Known rows, with every step that occurs:
v -> s -> l -> w -> r: [-0.17  2.53 -0.17 -1.48  1.13  0.24 -1.36  0.49  2.50 -0.78  0.91 -2.94
 -1.21  0.18 -1.68  1.58  1.19  2.97 -0.30  0.75 -0.43 -1.99 -2.90]
k -> r -> s: [-0.48  0.04  0.52 -0.80 -2.14 -0.31  2.79  0.21  0.01  0.73 -2.17  0.61
  1.61 -1.47 -1.86 -2.63 -0.37 -0.76  1.42 -0.81 -0.19  2.09 -0.88]
k -> r -> w -> v: [-0.20 -1.68  0.82  0.74 -1.37  1.82  1.42 -0.46 -4.66 -1.02  0.95  1.64
  2.29  1.45  0.08 -1.03 -0.02  0.16 -1.38 -1.51  0.48 -0.73 -0.45]
w -> v: [-1.24 -1.33 -0.81 -0.05 -0.69  2.14  1.90 -0.61 -0.92  0.65  0.96  1.01
 -0.37  1.42  0.57 -0.16 -1.44  0.17 -0.22 -2.18  1.44 -0.71  0.96]
c -> l -> w: [ 3.12  0.29 -0.01 -0.11 -0.34 -2.56  1.06  1.69  0.45  0.07  1.26 -2.18
 -1.58 -0.85 -0.59  0.02  2.23 -1.98  1.73  2.75  1.35  1.61 -1.31]
s -> l -> k -> r: [-0.25  0.01  1.89  0.43 -1.04 -1.91  0.51  0.89 -1.07 -2.36  2.35  0.52
  0.89 -2.05 -0.26  0.49  1.18  1.13  0.74  0.36 -2.37  0.98  0.97]
l -> w -> r -> s -> v: [ 1.21 -1.88  0.12 -1.74 -1.44  0.21  0.33  1.61  1.47  1.66 -0.36 -1.97
 -0.78  0.05 -0.01 -0.45 -1.49  0.07  0.76  1.45 -0.47 -1.54 -0.58]
c -> l -> s -> r -> w -> v: [ 0.65 -1.78  1.21  0.94  1.65  1.21 -2.84 -0.42 -1.92  1.13  1.00 -1.18
 -0.14  0.70  3.83  1.08  2.34 -0.53 -0.64 -1.05  0.71  0.56  2.84]
k -> r: [-0.56 -0.53  2.38 -0.14 -1.71 -0.30  2.95  1.16 -2.60 -1.11  0.37  0.95
  1.56 -1.09 -1.00 -0.93  0.48  0.61  1.84 -0.89 -0.14  1.20 -0.42]
w -> v -> s -> l: [-2.62  0.65 -3.15  0.41  1.06  1.28 -2.17 -1.16  3.61 -0.17  0.06  0.75
 -1.07  1.88  0.40  1.35 -1.39  2.08 -1.27 -1.40  0.48 -1.03 -0.33]
r -> w: [ 0.00  0.65 -2.73  1.17  1.04 -0.17  1.77 -0.08 -2.79 -1.69 -1.12  1.38
  0.97 -0.12 -1.51 -0.95 -1.47 -3.53 -1.22  1.18  2.09 -0.27 -1.31]
l -> w: [ 1.68  0.43  0.88 -0.48 -0.61 -0.05  1.87  1.47 -0.29  0.26  0.50 -1.85
 -0.45 -0.21 -1.85 -1.01  0.93 -1.85  0.73  0.99  1.40 -0.10 -2.18]
c -> l -> k -> r -> s -> v: [ 2.31 -2.53  1.52  0.03 -1.55 -3.50 -0.07  1.95  0.24  1.10 -0.54  1.70
 -0.42 -1.71  2.59  0.57 -0.32 -1.44  2.53  1.65 -2.66  1.82  3.71]
v -> s -> l: [-2.14  2.19 -3.38  0.69  1.81 -0.96 -1.45 -0.21  3.75 -1.46 -1.39  0.57
 -0.99  0.10 -1.18  1.06 -1.10  0.50 -0.13  0.34  0.52 -0.06 -1.69]
l -> w -> v -> s -> r: [ 0.76 -0.24  3.44 -1.08  0.37  3.90 -2.56 -0.28  1.68  2.87  0.29 -2.47
 -0.64  2.02  0.86 -0.24  1.54  1.61  0.32 -1.22  0.46 -1.67 -1.96]
w -> v -> s: [-1.66  0.79 -0.24 -0.58  0.73  3.10  0.17 -0.86  0.74  1.59 -1.52  1.24
 -0.53  2.46  0.74  0.71 -1.90  0.80 -0.53 -2.88  1.16 -1.83  0.63]
v -> s -> r: [-0.95  1.19  1.31 -0.38  1.73  1.85 -1.16 -0.06  1.32  0.92 -2.19  0.29
 -0.28 -0.05  0.12 -0.11 -0.47  0.30  1.53 -0.52  0.38  0.14 -1.34]
r -> w -> v -> s -> l: [-1.74  1.02 -4.91  1.77  2.04  0.92 -2.84 -1.82  1.57 -1.49 -0.68  1.28
  0.08  2.56 -0.02  0.91 -1.58 -0.01 -3.33 -0.13  1.17 -1.83 -1.57]
w -> r: [-1.00  0.41  0.38 -1.37  0.28  1.30  3.35  0.43 -2.22 -1.02  0.98  0.03
 -0.09 -0.57 -0.56  0.47 -1.18  1.38  1.01 -1.15  0.30 -1.01  0.54]
l -> k -> r -> s -> v: [ 0.84 -2.32  2.66 -0.52 -1.92 -1.02  0.77  1.59 -0.44  1.27 -1.43  1.83
  0.69 -1.28  1.55 -0.59 -1.56 -1.25  1.52  0.21 -2.60  0.28  2.62]
k -> r -> w -> v -> s: [-0.51  0.32  1.25  0.35  0.07  2.49 -0.03 -0.84 -3.18 -0.32 -1.44  1.67
  2.05  2.66  0.16 -0.05 -0.08  0.91 -1.60 -2.23  0.10 -2.01 -0.99]
c -> r -> s: [-0.46  1.21 -0.50  0.20 -0.17 -2.05  1.80 -1.77 -0.07  0.36 -2.33  0.40
 -0.69 -0.60 -1.71 -0.63 -1.12  0.45  0.81  0.80  1.55  1.92 -0.06]
c -> l -> s: [ 0.13  0.54  0.72 -0.11  1.08 -1.83  0.71  1.46 -0.24  0.61 -0.38 -0.81
 -1.52 -1.39  1.63  1.86  1.53 -1.17  1.51 -0.90  0.76  1.51  3.27]

Rows:
[-1.39 -0.43  3.80 -0.41  1.05  1.62 -0.50  1.01 -0.45  1.38 -0.40 -1.27
 -0.03 -1.48  1.70  0.13  1.36  0.09  1.61 -1.98  0.23  0.71  1.90]
l -> s -> r
[-1.71  0.51 -5.63  0.63 -0.16 -1.95  0.05 -0.80  4.69 -0.31 -1.50  0.09
 -0.43 -1.30 -2.18 -1.49 -1.53 -1.24 -0.23  1.37  0.85  2.01 -1.47]
r -> s -> l
[ 0.24 -0.57  2.71 -0.01  1.36 -0.86 -1.31  1.37  0.32  1.00  0.24 -1.50
 -1.16 -2.02  2.57  1.22  2.57 -0.20  2.48 -0.56  0.06  2.47  2.83]
c -> l -> s -> r
[-1.62  0.14 -1.54  1.27  0.19  0.75 -2.53 -1.10 -0.22 -1.87  0.00  1.39
  1.58  2.11 -0.08  0.72  0.16  2.42 -2.51 -0.87 -0.55 -1.11 -1.77]
k -> r -> w -> v -> s -> l
[-0.81  1.22 -2.29  0.68  1.85  2.94 -0.48 -1.44 -1.26  0.36 -2.14  1.69
  0.52  3.09  0.24  0.36 -1.89 -1.26 -2.62 -1.59  1.96 -2.44 -0.66]
r -> w -> v -> s
[ 0.52  0.49  0.22  1.42  0.01 -2.02 -0.10  0.51 -3.18 -3.51  1.64  0.98
  1.79 -1.51 -0.86  0.15  0.91 -1.12 -1.31  1.67 -1.59  0.28 -0.08]
s -> l -> k -> r -> w
[ 0.22 -0.39 -0.97  1.13  1.30  0.91 -0.30 -0.17 -2.34 -1.27 -0.44  0.54
  1.14 -0.62 -0.68 -1.40 -0.44 -2.36 -0.19  1.78  1.46  0.43 -2.08]
s -> r -> w
[-0.57 -2.26 -3.15  0.34 -0.70 -1.06  0.44  0.83  2.71  1.06 -2.77  1.73
 -0.49 -0.17  0.36 -0.95 -3.47 -2.43  0.83  1.20  0.53  0.52  0.65]
r -> s -> v
[ 2.62 -1.26 -0.06 -0.39 -0.84 -0.21  0.42  0.62  0.29  1.26  2.58 -1.99
 -1.83  1.04  0.86  0.29  2.05 -0.53  0.62  0.65  1.32  0.49  0.07]
c -> l -> w -> v
[-1.08 -2.06 -1.63 -0.97 -0.77  0.41  1.11  0.76  1.05  1.01 -1.26  0.78
 -0.46 -0.24  0.65  0.18 -3.65  0.44  0.95  0.14 -0.48 -1.01  1.36]
w -> r -> s -> v
[-0.28 -2.13 -0.65  0.84  0.56  3.01 -1.05 -1.20 -2.37  0.01  1.06  0.63
  0.95  1.38  0.97 -1.27 -0.53 -0.72 -1.08 -0.12  1.35 -0.74 -0.67]
s -> r -> w -> v
[ 0.37 -0.51 -1.18  0.37 -1.27 -1.80 -2.01 -2.22  3.04  0.77  1.64 -2.83
 -1.73  0.76 -1.14 -0.18  1.36  3.08 -1.07  1.49  0.82  1.00 -1.69]
c -> r -> s -> l -> w -> v
[ 0.12 -0.92 -3.50 -0.25 -1.49  0.02 -1.42 -0.94  4.91  1.61  0.88 -2.73
 -0.89  0.50 -1.32 -1.92  0.66  0.01 -1.69  0.68  0.95  0.43 -2.21]
r -> s -> l -> w -> v
[-0.34  2.12 -0.05  1.61  2.99 -0.47 -3.37 -2.85 -1.68 -1.75  0.46  1.00
 -0.92  2.44  1.14  3.17 -0.52  2.25 -3.22  0.42 -0.21 -2.24  1.33]
c -> r -> w -> v -> s -> l -> k
[ 2.64 -1.07  2.11  0.66 -0.51 -0.42  0.83 -0.07 -5.35 -0.76  2.17  1.21
  0.94  0.54  2.22  0.86  1.62 -0.98 -0.70 -0.18 -1.17  0.01  2.80]
c -> l -> k -> r -> w -> v
[-0.45 -3.06  0.21  0.14 -2.50 -1.58  0.57  1.55  0.78  0.69 -2.09  2.01
  1.05 -0.74  0.40 -1.17 -1.90 -0.23  1.87  0.44 -1.15  1.27  0.41]
k -> r -> s -> v
[ 1.20  0.77  2.19 -1.92 -0.39  1.18  2.50  1.32 -1.82 -0.12  1.93 -2.84
 -0.36 -0.24 -1.50 -0.09  1.03  1.03  0.77  0.11  0.53 -1.74 -1.42]
l -> w -> r
[-0.29  1.65 -0.99  0.66  0.72 -3.59 -0.54 -1.82  1.55 -0.89 -0.27 -0.29
 -1.36 -1.63 -0.69  0.75 -0.53  0.79 -0.14  1.99 -0.60  1.66  1.49]
c -> r -> s -> l -> k
[-0.21  1.61 -0.37  0.66  2.67  1.58 -2.02 -0.72 -0.72 -0.36 -2.84  0.78
  0.88  0.52 -0.55 -0.59 -0.63 -1.80 -0.70  1.00  1.03 -0.73 -2.55]
v -> s -> r -> w
[ 1.99  0.98  0.23 -0.13  1.25 -1.96  1.89  1.01 -1.31 -0.24  0.79  0.55
 -1.58 -1.52  1.07  1.32  0.19 -2.68  1.46  1.22 -0.13  1.10  3.14]
c -> l -> k
[ 0.59  1.31  3.57 -0.20  0.62  2.83  0.02 -0.95 -4.44  0.37 -0.90  1.76
  1.84  2.06  1.39  0.58  0.14 -0.16 -1.94 -2.66 -1.47 -2.94  1.42]
l -> k -> r -> w -> v -> s
[ 0.24  0.52 -0.66 -1.03 -0.23 -0.78  0.27  0.85  0.91 -1.98  3.41 -3.25
 -0.85 -0.90 -1.86  0.63  1.45  2.42  0.02  1.54 -0.18 -0.77 -2.25]
s -> l -> w -> r
[-0.61  2.17  2.37 -0.14  0.64 -0.98 -0.89  0.66  0.45 -1.35 -0.14  0.89
  0.57 -1.09 -0.01  1.51  0.83  1.66  0.26 -0.45 -2.57 -0.29  0.48]
v -> s -> l -> k -> r
[ 0.44 -1.77 -0.22 -0.41 -3.44 -0.44 -0.96 -0.24  3.05  1.18  1.64 -2.52
  0.77  0.22 -1.38 -2.10  2.27  2.13 -0.53 -0.02 -0.80  1.17 -2.46]
k -> r -> s -> l -> w -> v
[-1.25  0.60  2.48 -0.41 -0.14  1.10 -1.47 -0.50  0.47 -0.09  1.36  0.83
  0.46  1.04  1.48  1.96  0.70  3.22 -0.62 -2.65 -2.80 -1.34  1.59]
w -> v -> s -> l -> k -> r
[ 2.09  0.62  1.69 -0.96 -1.13 -2.56  2.24  0.64 -0.47  1.10 -0.92  0.24
  0.42 -2.37  0.03 -0.77  1.36 -1.78  1.93  0.43 -1.84  2.95  2.33]
c -> l -> k -> r -> s
[ 0.56  0.90  2.92 -1.40 -1.57 -0.19  3.02  0.33 -1.21  1.25 -1.61  0.70
  1.44 -1.81 -0.79 -2.09  0.08 -1.53  1.03 -1.13 -1.57  1.04  1.47]
l -> k -> r -> s
[ 0.20 -1.41 -1.71  0.19 -1.13  0.28 -1.25 -0.10  2.44 -0.04  3.40 -2.22
 -1.08  0.96 -0.53 -0.24  1.13  1.20 -1.01  0.51  0.77 -0.52 -2.00]
s -> l -> w -> v
[-0.58  1.60 -3.43  0.02  0.47 -1.60  0.18 -0.66  3.29  0.07 -0.87  0.04
 -0.66 -1.99 -1.11 -1.01 -1.29 -2.27 -0.63  1.17 -0.54  1.30  0.96]
r -> s -> l -> k
